(in the rows, 128 means zero)
Known rows, with every step that occurs:
R -> C -> M -> B -> Z: [136 152 129 101 129 119 144 124 131 146 171 139 162  78 150 150 107 154
 144 133 119 113 118 141 136 128 158 132  88 111 101 108 130 134 114 120
 146 160 133 144 124 143  93 153 141 138 159 146 146 116 148 137 133 147
 117 120 139 122 118  75 139  92 133  92  98 118 129 106 139 123 149]
H -> D -> K -> R -> C -> M: [141 107 103 112 129 132 124 128 142 134 137 183 126 106 120 108  89 161
 152 134 125 132 128 149 141 138 171 107 129 142 101 102 125 128 139  97
 123 105 119 129 137 118  96 143 114 115 161 109 123  85 154 197 152 114
 118 126 125 121 118 169 128  71 118 114 122  63 134 112 113 115 112]
K -> R -> C -> M -> B -> Z -> E -> Q: [202  91 125 137 140 103 135 142 153 104 161 126 161  94 131 100 119 145
 161 108 118 125 101 150 113 148 126 125  69  79  87 126 153 144 125 127
 155 164 107 153 123 159 117 136 156 150 158 126 133 152 161  85 140 134
 126 143 128 110 154 153 165 139 145 115  72 158 174 116 109 126 145]
F -> E: [113 127 123 102 136 112 125 116 147 166  90 113  94 136 111 158 137 114
 134 144 141 129 136 106 148 108 131 160 135 132 182 143 122 148 115 164
 121 116 133 103 126  33 104 102 113 131 100 125 152 125 134 111 128 142
 117 125 118 105 128 101 129  98 141 148 139 107 118 154 127 110 125]
K -> D: [112 122 126 118 151 125 121 128 139 143 105 143 133 123 115 112 143 110
 118 141 141 132 117  93 147  94 130 146 147 131 149 154  98 135 128 104
 113 105 126 123 145  85 123 119 100 108 119 124 158 117 113 141 126 133
 126 157 128 119 143 115 134 123 143 121 152 120 119 139 148 127 114]
F -> E -> Z -> B -> R: [136 116 150 158 116 115 157 119 129 122 119  79 101 182 117 159 131  94
  86 114 121 104 128 129 119 134 116 136 155 105 142 150 155 111 124 185
 107 131 127 108 113 108 128 101 142 139 127 135 115 144 114  70 131 143
 110 111 141 122  89 162 146 156 135 147 112 126 120 152 126 122 116]
R -> C -> M -> B -> Z -> E -> F: [157 136 123 108 110 128 149 121 169 122 144 113 149  89 144 140 115 129
 140 121 121 118 142 155 147 140 129 145 103 111 119 111 141 142 111 140
 162 167 116 154 111 179 137 120 148 151 142 153 131 154 157 141 140 112
 115  95 133 136 157  59 139 138 130 115  89 171 145 115 120 139 186]
C -> M -> B -> R -> E: [109 139 101 127 133 146 141 155 113 112 152 123 145 132 141 124 146 171
  98 111 144 102 116 137 123 109 130 115  96 117 125 105 138 147 134 147
 160 154 124 161 111 118 161 164 109 139 156 130 117 149 156 139 109 120
 160 164 174 120 113 147 119 118 137 110 130 124 132 149 127 131 152]
Z -> B -> R: [101 144 143 137 134 117 145 114 116 140 120 102 131 154 122 159 138 126
 112 126 128 104 133 109 121 145 129 108 143 123 139 134 134 115 127 133
 108  97 118 100 127 141 131 144 127 118 129 119 126 132 124 110 127 128
 131 123 153 138  98 131 121 151 133 121 136 121 122 128 125 129 135]
D -> K: [124 144 119  93 133 129 109 130 115 154 112 134 110 110 121 118 124 112
 161 141 127 155 141 124 133 148 127 128 150 157 159 107 123 128 131 108
 114 113 136 108 124  77 118 137 123 116 116 125 130  97 110 150 134 129
 108 123 117 134 127 107  95  83 115 139 143 107 114 119 130 109 134]
E -> Z -> B -> R -> H -> D -> K: [160 147 153 157 118 139 134 135  87  95 133 134 133 162 121 125  84 109
  95 114 114 135 154 146 109 157 120  93 155 123  93 117 121  89 144 120
 103  99 145 114 139 235 130 124 142 133 121 125  85 118 104 145 137 142
 140  91 134 150 109 171 122 154  98 133  95 110 106 119 144 125  75]
C -> M: [101 130 133  91 129 144 116 121 172 173 124 132 127 120 115 147 133 151
 148 131 125 133 133 110 145  97 163 141 132 150 156 107 116 142 120 114
 124 116 116 134 126  29 115 131 124 116 155 132 157 113 136 147 135 111
 123 122 138 123 118 112 125  85 124 123 161 135 128 140 133 119 146]
M -> B -> R: [ 95 156 126 138 144 133 148 140  84 138 142 118 139 137 154 152 130 145
 112 143 132 103 115 114 109 122 148 128 106 115 107 134 131 128 131 144
 134 116 122 118 119 136 148 151 113 124 133 127 128 147 131  93 104 125
 134 156 165 131 133 103 117 133 146 109 127 108 101 122 126 124 124]
Q -> E -> F: [ 96 105 133 111 103 128 123  90 171 142  78 127 119 130 132 124 168 104
 126 138 122 133 127 127 169 114 116 151 174 166 152 116 123 130 117 143
 132 123 138 107 124 111 157 104 104 128  94 127 157 129 116 145 119  94
 126 132 129 138 162  69 115 149 133 147 191 175 128 122 110 165 160]
M -> B -> R -> H -> D -> K: [136 175 112 141 140 142 127 157  55  95 140 152 137 122 147 126  98 139
 114 148 132 134 145 140  99 142 130 101  96 106  96 102  99 117 145 132
 134  95 151 120 136 232 135 157 108 133 113 109  93 133 133 150 115 137
 163 126 169 131 145 107 104 130 114 122 103  81 100 106 145 116  74]
R -> B: [ 90 143 142 115 141 114  92 114 131 149 132 129 128 126 127 147 137 139
 146 153 140 163 138 113 130 103 141 139 128 142 156 136 119 131 127 117
 123 142 130 127 136 124  99 125  96 102 110 128 134 115 117 146 130 132
 124 143  99 120 116  89 121 103 140 123 157 108 124 129 124 119 133]
H -> D -> K -> R: [107 112 103 138 138 126 118 135 113 131 106 158  91 122 122 101 120 123
 148 144 132 135 116 133 127 143 139 109 147 142 107 135 115 126 143  96
 116  85 118 117 143 104 123 131 124 111 126 116 122  94 119 164 133 118
 128 147 115 116 137 158 122 100 124 121 140  71 126 114 129 113 102]
H -> D: [100 124 126 108 131 140 128 120 132 151  96 144 136 135 113 143 117 119
 126 142 136 117 128  98 151 101 156 140 152 151 152 151  98 138 127 121
 122  99 116 110 163 124 113 113 118 112 111 119 149 102 107 152 123 128
 122 139 120 118 132  91 131 113 136 124 145  97 102 132 136 138 111]
C -> M -> B -> Z -> E -> Q: [181 112 124 122 127 125 121 144 156 115 145  96 158  96 124 106 138 120
 157 105 116 135 111 141 115 126 120 131  80  91 116 122 123 153 118 133
 157 160 118 147 124 154 133 130 178 159 153 124 136 147 116  71 135 142
 133 134 129 120 152 109 151 138 128 120  86 190 157 138 135 128 155]
Q -> E: [101 109 132  96 117 114 106 106 150 135  97 123 127 126 128 131 161 115
 126 136 130 137 114 107 154 113 118 147 154 149 162 126 122 134 118 136
 136 124 138  93 129  98 143 121 118 122  96 116 156 113 118 128 124 132
 127 149 140 126 147 111 116 122 146 128 173 148 133 129 125 151 145]
M -> B -> Z: [115 153 125 125 130 118 141 134 106 148 140 120 137  96 150 150 137 120
 138 139 126 119 111 125 116 131 128 139  98 117 120 145 120 133 117 122
 136 138 132 129 137 131 121 136 149 138 125 147 140 124 115 105 119 151
 127 136 125 120 134  74 130 134 141 107 113 128 121 107 154 122 139]
H -> D -> K -> R -> B -> M: [118 130  79 167 124 137  75 146  94 108 122 174  85 111 134  91 130 130
 149 166 134 161 111 145 104 143 128  99 128 125  93 145 125 122 166  67
 114 103 141 144 134 134 102 148 116  94 136 108 105  98 133 158 147 118
 120 147  72 160 127 168 129 118 115 135 166  95 129 131 118 117  89]
H -> R -> C -> M -> B -> Z -> E -> F: [136 120 129 127 112 135 165 119 152 117 154 120 145 109 161 129 118 151
 129 118 128  92 129 156 134 149 128 135 110 106 104 129 136 132 127 139
 162 169 107 149 101 187 150 118 157 142 153 143 119 153 166 150 127 113
 132  88 155 124 157  81 147 140 127 124  87 155 152 100 104 151 172]
E -> Z -> B: [129 111 159 128 128 118 125 117 131 157 120  99 143 162 117 140 120  94
 118 123 104 131 136 121 132 132 141 135 170 142 147 142 160 109 129 132
 101 142 101 110 142 125 121 106 148 124 126 143 126 123  99 110 128 128
 111 103 108 137  97 121 141 145 118 125 131 148 124 120 136 127 112]
D -> K -> R -> B -> Z: [112 138 118 160 131 103  93 127 115 104 149 147  81  90 140 108 144 135
 183 149 149 169 100 148  95 157 103 106 120 129  91 146 121 108 122  87
 121 139 146 151 120 106  97 134 139 123 134 146 108 112 116 146 152 138
 123 142  73 125 114 164 121 115 129 123 128  99 149 113 130  96 151]
C -> M -> B: [112 149 113 102 140 137 116 136 129 167 147 122 149 113 138 140 126 150
 141 143 118 130 124 128 125  98 177 134  96 116 136 102 133 142 140 124
 139 142  99 131 129  95 122 155 121 129 159 132 142 121 141 127 124 116
 141 140 160 116 123  83 128  93 124 102 136 128 122 123 138 114 131]
K -> R: [101 119 122 133 145 120 131 122 138 163 109 139 102 136 125 141 149 144
 151 139 132 117 111 105 126 122 141 137 134 143 130 153 130 138 127 111
 111 107 107 120 133  39 122 124 115 104 125 130 153 125 147 128 127 107
 123 152 118 112 134 148 127 122 145 131 161 111 136 124 123 123 127]
H -> D -> K: [111 136 117 113 124 138 106 128 111 141 107 149 116 118 117 117 104 105
 143 142 135 148 136 128 140 128 140 116 152 157 141 124 105 129 139 105
 117  90 136 110 145 135 121 127 123 118 114 119 126  82  87 172 134 134
 117 126 117 127 135 104 108  89 114 125 138  85 105 118 137 121 108]
D -> K -> R: [115 124 104 131 139 117 115 135 112 149 112 140  83 117 124 102 138 136
 176 148 131 147 120 133 118 154 126 116 142 148 117 122 137 129 137  99
 113 102 121 116 118  50 126 133 121 110 131 130 130 101 136 139 142 118
 118 141 114 123 128 164 108 101 120 135 153  95 133 113 122 103 125]

Rows:
[ 89 114 146 161 107 131 136 109 160  97 126 109 102 127 146 136 155 128
 148 127 158 124 133 132 126 143  88 139 143 121 130 170 109 125 114 124
 146 159 134 152 111 170 142  92 147 122 107 148 109 153 117 146 137 118
 123 106 100 124 151 109 139 162 135 154 125 166 150 128 106 151 175]	H -> R -> B -> Z -> E -> F
[154 106 152 127 125 107 128 114 138 151 105  76 105 166 100 143 119  80
 114 123 113 138 142 138 140 126 126 154 152 121 170 151 162 119 127 173
 104 143 121 100 138  95 104  82 145 140 107 143 125 123 105  94 135 148
 107  96 111 103  95 130 151 138 125 141 112 132 134 144 131 112 110]	F -> E -> Z -> B
[119 144 137 108 123 140 149 114 156 144 157 155 152 132 131 173 113 182
 120 122 133 100 135 107 149 117 164 130 124 137 124  99 122 130 113 133
 126 121 137 133 113  81 106 134 108 114 165 124 150 128 159 146 127 116
 109 118 157 138 112 137 122  91 139 125 133 101 118 134 106 130 147]	B -> R -> C -> M
[162 122 153 152 103 126 124 121  97  60 121 129 131 163 129 102 110  98
  82 114 109 144 132 149 127 148  92  95 166 121  97 116 125  86 140 143
 124 111 160  98 137 252 147 124 142 139 106 104  90 122  96 140 136 142
 157  97 149 154 129 178 122 172 105 138 106 139 120 114 136 148  89]	Q -> E -> Z -> B -> R -> H -> D -> K
[110 154 120 117 126 133 132 133 137 149 157 123 141  86 144 147 131 140
 153 133 122 123 109 137 124 120 151 135  82 108 100 123 116 136 119 122
 146 147 124 147 126  98 118 151 163 140 160 145 143 124 124 117 129 131
 140 128 136 124 123  88 145 109 133  94 118 140 130 118 154 120 155]	C -> M -> B -> Z
[205 107 137 103 128 106 128 137 146 118 160 120 179  81 129 117 106 135
 150 110 117 124 122 147 127 140 133 138  83  94 116 111 142 147 118 135
 156 170 125 145 123 196 109 133 156 159 139 125 138 149 133  88 138 147
 116 120 132 124 152  98 152 125 136 125  70 169 154 123 118 132 150]	R -> C -> M -> B -> Z -> E -> Q
[141 121 133 142 113 133 118 129 121 159 122 119 125 153 126 131 128  82
 114 127  87 120 131 114 124 143 139 142 159 135 147 144 161 114 148 107
  85 129 111 119 136 115 116 125 160 115 134 129 133 122 117  94 135 131
  98  89  88 188 100 139 149 168 108 142 155 183 121 139 129 140 100]	E -> Z -> B -> M
[147 147 116 128 155 116 121 133 110 148 120 156  95 118 122 111 123 142
 165 148 134 167 151 125 112 153 114 119 118 145 117 114 123 126 134 104
 106  95 140 120 124  72 118 141 112 120 115 121 119 128 171 151 144 114
 134 124 115 118 143 166 104 108 114 150 141  96 136 115 131  99 106]	D -> K -> R -> H
[153  84 112 153 130 107 121 142 109 104 125 115 103 144 117  72 139  91
 135 108 119 152 126 175 117 174  90  92 166 141 130 124 195 114 150 119
 115 153 115 137 130 130 148 124 137 132 130 143  90 111 124 145 142 130
 131 131 100 124  84 222 127 145 111 134 127 128 158 125 127 112 123]	D -> K -> R -> E -> Z -> B
[147 165 125 100 144 139 112 136 106 136 106 167 125 111 109 126  89 122
 137 147 130 163 168 125 135 130 123 119 126 154 134 110  92 128 132 101
 112  87 152 110 153 148 110 129 115 120  96 111 123 102 122 179 142 135
 139 106 126 127 144 110 101  95 106 141 124  86 106 119 151 118  86]	R -> H -> D -> K
[101 115 118 117 128 142 137 114 162 145  89 135 117 127 118 118 155 115
 117 120 145 122 150 134 166 122  98 152 163 189 169 124 131 143 123 132
 131 137 132 142 126  86 161 107  97 134 101 146 137 137 134 173 117 102
 121 138 103 126 134  84 114 137 128 153 175 147 127 137 119 147 159]	R -> E -> F
[127  85 155 114 101 123 115 107 151 121 107 117 127 148 129 119 144  99
 107 123 110 135 110 113 157  99 125 161 174 151 143 135 138 117 117 141
 126 155 136 112 130  98 140  91 131 128 103 137 153 115  91 110 118 128
 109 135 119 136 138 133 133 131 135 135 159 169 121 130 126 154 135]	Q -> E -> Z
[162 106 157 142 125 103  90 125 162  94 131 103 137 105 114 112 145 113
 158 117 141 161 119 130 116 132  90 141 111 112 149 151 114 138 109 119
 140 164 146 144 131 177 108 108 149 144 106 126 128 139  86  84 136 149
 111 141  72 118 144 116 142 143 142 148 102 177 155 148 120 135 162]	R -> B -> Z -> E -> Q
[125 186 134 128 142 153 138 146 110 136 168 138 149 124 144 158 119 182
 119 132 128 126 143 118 106 102 149 118  74 101 104  92 114 131 125 144
 138 123 132 142 113 121 141 165 112 130 156 121 126 159 174 121 120 117
 167 118 182 129 128 119 117 124 127 117 122 132 120 127 142 120 117]	C -> M -> B -> R -> H
[111 106 137 145 120 145 148 139 130  97 131 130 128 171 133 126 147 134
  78  91 150  95 117 112 137 113 107 143 158 158 133 140 141 124 114 152
 127 154 143 157 115 105 158  96 114 135 121 146 126 148 114 114 104 130
 113 146 116 133 104 183 127 143 140 145 136 137 115 155 116 143 141]	B -> R -> E -> Z
[128 129 132 140 155 132 143 130 129 146 103 167 110 135 115 141 113 149
 126 141 144 131 136 101 130 118 139 135 120 136 118 155  92 136 126 111
 115  86 118 126 162 111 110 118 111 115 106 116 136 128 166 155 124 118
 149 138 123  99 146 147 136 137 135 135 138  91 124 123 139 128  86]	K -> R -> H -> D
[150  97 138 144 142 110 134 126 122 105 125 113 160 157 102  98 153 125
 106 101 144 107 130 131 120 147  92  99 143 134 145 122 151 121 130 137
 120 124 132 130 131 177 156 146 119 146 119 106 110 149 116  97 114 143
 137 161 123 114  98 169 128 168 136 143 136 148 144 143 106 146 127]	Z -> B -> R -> E -> Q
[116 109 124 156 131 142 149 156  86  89 150 112 152 162 149 117 141 131
  74 105 131  97 111 136 109 119 119 135 126 129 115 136 160 121 128 166
 145 171 130 160 118 151 169 121 111 144 123 153 113 151 127 100  94 134
 135 163 142 133 113 150 130 158 139 117 121 139 110 138 124 137 121]	M -> B -> R -> E -> Z
[113 115 130 105 118 141 131 110 171 146  80  99 109 141 120 132 147  96
 135 124 132 131 152 111 155 130 111 156 166 151 179 136 126 152 127 141
 126 121 104 115 121  98 164  98 122 123  99 140 147 150 126 138 130  98
 101 114 122 146 163  77 114 145 128 159 151 178 127 140 111 142 168]	Z -> E -> F
[ 92 155 114 126 131 144 141 138 117 141 160 120 147 136 148 150 131 167
 118 131 123 103 118 120 106 104 170 119  89 106 106 104 124 133 131 141
 140 124 111 139 110 105 143 156 121 124 170 129 133 139 147 109 119 114
 146 145 183 130 119 122 123 116 132 101 128 123 118 129 129 118 133]	C -> M -> B -> R
[173 101 146 124 128 110 127 124 166 116 107 107 136 110 107 123 144  94
 150 105 133 127 114 112 133 137  87 150 127 122 150 156 110 148 102 125
 130 134 132 131 135 123 135 100 171 147 110 125 145 147  89  84 133 148
 102 129  87 126 152 120 143 149 141 153 104 186 146 144 126 139 159]	B -> Z -> E -> Q
[108 114 126 159 129  96 105 124 145  96 134 110  91 112 129 126 163 132
 164 128 158 149  99 119 117 136  86 131 114 104 124 186 129 140 108 113
 141 153 119 146 130 123 113 110 147 115 114 141 122 142 137 115 146 135
 123 147  90 121 139 175 140 148 157 128 102 143 164 142 131 120 175]	K -> R -> B -> Z -> E
[138  89 169 134 103  96 151  95 131  94 136 117 158 167 140 144 125 116
  79 109 109 105 118 131 149 147 119 120 172 121 124 125 169  90 118 154
 126 149 141  97 120 206 142 115 124 127 117 115 129 128 116 116 122 137
 114 118 153 149 111 157 137 166 143 121 115 148 131 108 102 160 127]	Q -> E -> Z -> B -> R -> C
[119 112 119 144 119 159 142 157 119  94 164 114 155 151 147 114 137 151
  83  92 134 103 117 146 114 101 140 129 116 123 108 106 157 127 136 163
 152 180 124 173 109 123 166 133 117 145 163 150 112 148 139 112 103 121
 145 152 155 128  99 176 133 136 122 106 121 147 122 152 128 132 140]	C -> M -> B -> R -> E -> Z
[162 114 121 147 114 124 117 124 132 147 103  99  91 152 115 136 129  62
 101 134  98 125 132 128 128 129 116 156 153 109 168 148 170 124 147 150
  91 139 123 113 125  81 107 109 161 134 121 126 129 131 122  77 137 151
  90  86  92 159 100 139 161 155 111 163 145 163 131 161 129 129  96]	F -> E -> Z -> B -> M
[132 170 126 132 132 144 135 135  94 105 120 168 118 138 121 131 100 143
 118 133 146 133 154 116 119 138 119 108 129 138 110 120  80 122 127 116
 113  75 163 116 127 163 126 135 112 121 111 106 107 124 127 169 132 134
 139 114 138 142 136 141 102 113 116 144 122  82  96 124 135 122  93]	B -> R -> H -> D -> K
[137 183 115 131 131 159 134 156  87 105 157 159 150 115 141 119  91 166
 117 136 121 140 148 152 102 125 147  93  81  99  85  83 100 122 150 128
 138  95 139 138 128 187 132 172 114 135 153 110  97 126 145 159 128 121
 169 118 184 130 133 130 110 106 102 109  99  87 106 122 146 111  92]	C -> M -> B -> R -> H -> D -> K
[120 177 127 134 139 160 150 147 109 115 151 149 163 133 138 151 104 176
 102 132 132 113 139 118 110  92 163 113  75 101  91 108  89 131 133 139
 145 105 125 142 137 176 126 155 117 132 150 110 119 146 159 139 115 118
 179 129 186 119 138 118 128 132 118 108 108  98 111 129 145 127  93]	C -> M -> B -> R -> H -> D
